What can hang from each mark:
likef: gusak
kifafu: pipozik
ralifo: zovem
gusak: likef
lidiz: mumi
zovem: davot kulas lidiz likef
mumi: kifafu lidiz likef ralifo
pipozik: kifafu
kulas: gusak zovem

Each row was made from one small tree. The marks that hang from a mark follow it in brackets, in alphabetical order. Every link used is in the known rows. Write each row's tree.
In the rows, 128 means zero.
Known rows:
zovem(davot kulas lidiz(mumi(likef(gusak)))): [117 161  95 119 158 136 176 164 120 112 153 144 133 137 109 128 154 150
 164 113 132]
kulas(zovem): [114 155 125 165 121 166 110 123 149 114  97 176 105 102 171 139  85 107
 198 164 148]
pipozik(kifafu): [118 157 125 154  98 181 105 120 139 104 148 194 110 104 196 149  79 115
 151 156 142]
lidiz(mumi): [114 175 128 133 109 174 102 141 134  98 118 165 140 113 192 145 107 114
 183 148 147]
mumi(kifafu lidiz likef(gusak) ralifo(zovem)): [164 110 111 159  84 111  87 149 132 177 151 214  28  97 205  91 149 143
 100  78 118]
lidiz(mumi(kifafu(pipozik))): [137 144 112 109  75 140  73 137 118 133 124 148 124  98 193 150 107 112
 156 149 135]
lidiz(mumi(kifafu likef ralifo(zovem(kulas)))): [177 144 125 128  95 127 108 149 116 125 115 136  83  81 158  85 141 180
 145  85 128]
kulas(gusak): [130 149 113 160  99 153  97 152 151 106 105 190 130 113 169 138  93  93
 190 163 125]
ralifo(zovem(kulas)): [146 181 123 166 133 157 140 157 145 104 101 177 119 104 115 118  81 149
 168 138 134]
lidiz(mumi(kifafu likef)): [120 143 119 108  73 158  92 129 124 132 111 159  95 103 199 116 132 128
 151 121 137]
mumi(lidiz likef(gusak) ralifo): [138 129 110 161  87 131 101 126 148 154 143 220  70 125 209 113 159 128
 137 111 116]
zovem(davot): [119 182 115 168 111 158 136 159 146 109 117 169 128 119 122 145 101 104
 185 154 140]
ralifo(zovem(davot lidiz(mumi) likef)): [119 187 126 153 167 129 178 179 124 107 170  85 135 126 149 135  97 146
 126  81 159]
kulas(gusak zovem(davot lidiz likef)): [112 140 101 175 159 117 173 163 141 108 132 107 118 123 131 133  92 109
 176 127 141]
kulas(gusak(likef) zovem(davot lidiz(mumi))): [113 148 122 141 147 129 155 133 118  97 142  92 101 125 137 148  98 115
 203 126 152]
gusak(likef): [121 176 138 144  96 170 130 101 161 118 119 169  89 127 180 145  90 111
 176 147 134]
mumi(kifafu lidiz likef(gusak) ralifo): [147 105  99 150  68 124  89 138 138 171 140 221  40 110 212  98 168 129
 124 106 111]
zovem(davot kulas likef): [119 183 105 157 139 146 191 161 147  90 113 140 137 122  84 121 110 142
 165 136 128]
mumi(likef ralifo): [149 158 129 159  77 145 102 116 160 135 113 169 100 113 199 121 132 129
 171 122 124]
lidiz(mumi(likef)): [110 168 129 118  92 164 106 117 134 115 115 161 126 119 199 132 123 127
 165 126 143]
kulas(zovem(lidiz(mumi))): [105 158 122 150 148 161 127 138 129 107 124 126 119 116 189 147  96 124
 197 141 158]
mumi(ralifo): [152 166 128 171  92 153  99 140 160 118 117 172 111 108 193 135 116 116
 188 143 129]
kulas(zovem(davot lidiz(mumi) likef(gusak))): [ 96 146 112 134 193 129 169 160 123 109 173 112 121 123 171 141 129 120
 150 110 160]

Which tree is each row?
[131 152 123 158 131 123 142 135 121 122 140  89 106 113 160 130 141 144
 190  97 151] : kulas(zovem(davot lidiz(mumi(likef ralifo))))
[103 144 105 160 186 125 178 157 146 125 162 135 104 125 152 138 116 111
 150 123 148] : kulas(zovem(davot lidiz likef(gusak)))
[137 147 116 175  63 139 108 119 148 145 116 191  76 124 194 113 136 140
 154 113 119] : mumi(lidiz likef ralifo)
[187 113 110 138 104  81  93 143 140 191 176 150  66 104 209 125 137 135
 101  84 116] : mumi(kifafu(pipozik) likef(gusak) ralifo(zovem(lidiz)))
[136 162 121 171 146 133 137 159 121 105 145  92 117 108 154 144 124 132
 207 119 155] : kulas(zovem(davot lidiz(mumi(ralifo))))
[167 182 114 190 167 108 204 185 145 110 150  90 116 119  96 110 112 176
 145  82 130] : mumi(ralifo(zovem(davot kulas lidiz likef)))
[117 168 108 127 127 158 162 136 131 108 116 131 134 135 145 123 125 165
 176 120 131] : zovem(kulas lidiz(mumi(likef)))
[162 147 137 135 109 123 103 160 128 123 147 115  90  81 220 104 125 150
 117  76 144] : lidiz(mumi(kifafu ralifo(zovem(likef))))
[121 151  98 121 138 147 171 168 126 108 129 106 115 119 157 109 121 162
 146 114 131] : zovem(kulas lidiz(mumi(kifafu)) likef)
[161  97  94 136  54  96  72 123 133 187 148 205  56 109 209 121 159 124
 110 112 103] : mumi(kifafu(pipozik) lidiz likef(gusak) ralifo)
[120 165 100 140 163 136 183 169 146  99 138 170 131 122 101 122 132 130
 148 133 125] : zovem(davot kulas likef(gusak))
[177 140 133 120  96  97  86 146 122 139 155 101 106  81 218 124 116 145
 104  84 137] : lidiz(mumi(kifafu(pipozik) ralifo(zovem(likef))))
[125 137  85 110 140 131 164 173 110 129 149 140 101 121 111 112 165 150
 150 106 127] : zovem(davot kulas lidiz(mumi(kifafu likef(gusak))))
[178 167 134 144 129 110 147 156 116  79 139 108 109  99  94 116 116 159
 181  94 130] : lidiz(mumi(ralifo(zovem(davot kulas(gusak(likef))))))
[170 160 119 153 148 100 153 190 117  75 139 100 142  94 107 103 125 164
 153  83 132] : lidiz(mumi(ralifo(zovem(davot kulas(gusak) likef))))
[182 138 116 158 111  87 124 154 146 165 164  94  87 103 203 127 100 146
 103  85 125] : mumi(kifafu(pipozik) ralifo(zovem(lidiz likef)))
[126 184 120 178 161 125 188 176 146 122 158 107 118 129 132 131  85 137
 126  95 147] : ralifo(zovem(davot lidiz likef))
[158 175 141 149 108 121 117 149 121 118 145 121 114 100 157 120 134 149
 149  78 147] : lidiz(mumi(likef ralifo(zovem(davot))))
[149 118 111 116 108 126  99 150 129 153 167 151  79 113 233 115 174 135
 139  92 127] : zovem(lidiz(mumi(kifafu likef(gusak) ralifo)))
[180 129 110 175  64 101  76 150 126 168 136 170  65  92 182 123 104 138
 119 109 121] : mumi(kifafu(pipozik) lidiz ralifo(zovem))
[150 131 105 180  61 142  92 154 139 147 117 192  58 105 189 109 130 128
 159 129 119] : mumi(kifafu lidiz ralifo)
[159 115 112 164 114 107 110 168 138 159 166 192  43  98 215  93 137 142
  83  77 124] : mumi(kifafu lidiz ralifo(zovem(likef(gusak))))
[122 146 125 158 120 135 139 117 138 103 113 143  85 110 120 141  87  96
 204 148 139] : kulas(gusak(likef) zovem(davot))
[194 130 114 162 117 107 147 157 141 129 134 119  53 105 135  99 104 162
 163  95 109] : mumi(kifafu ralifo(zovem(kulas(gusak(likef)) lidiz)))
[126 154 127 123 152 136 122 149 130 139 172 158 107 126 208 130 125 138
 121  87 146] : ralifo(zovem(lidiz(mumi(likef(gusak)))))
[102 162 110 177 163 134 187 151 146 116 136 103 110 125 137 138  95 122
 167 123 151] : kulas(zovem(davot lidiz likef))
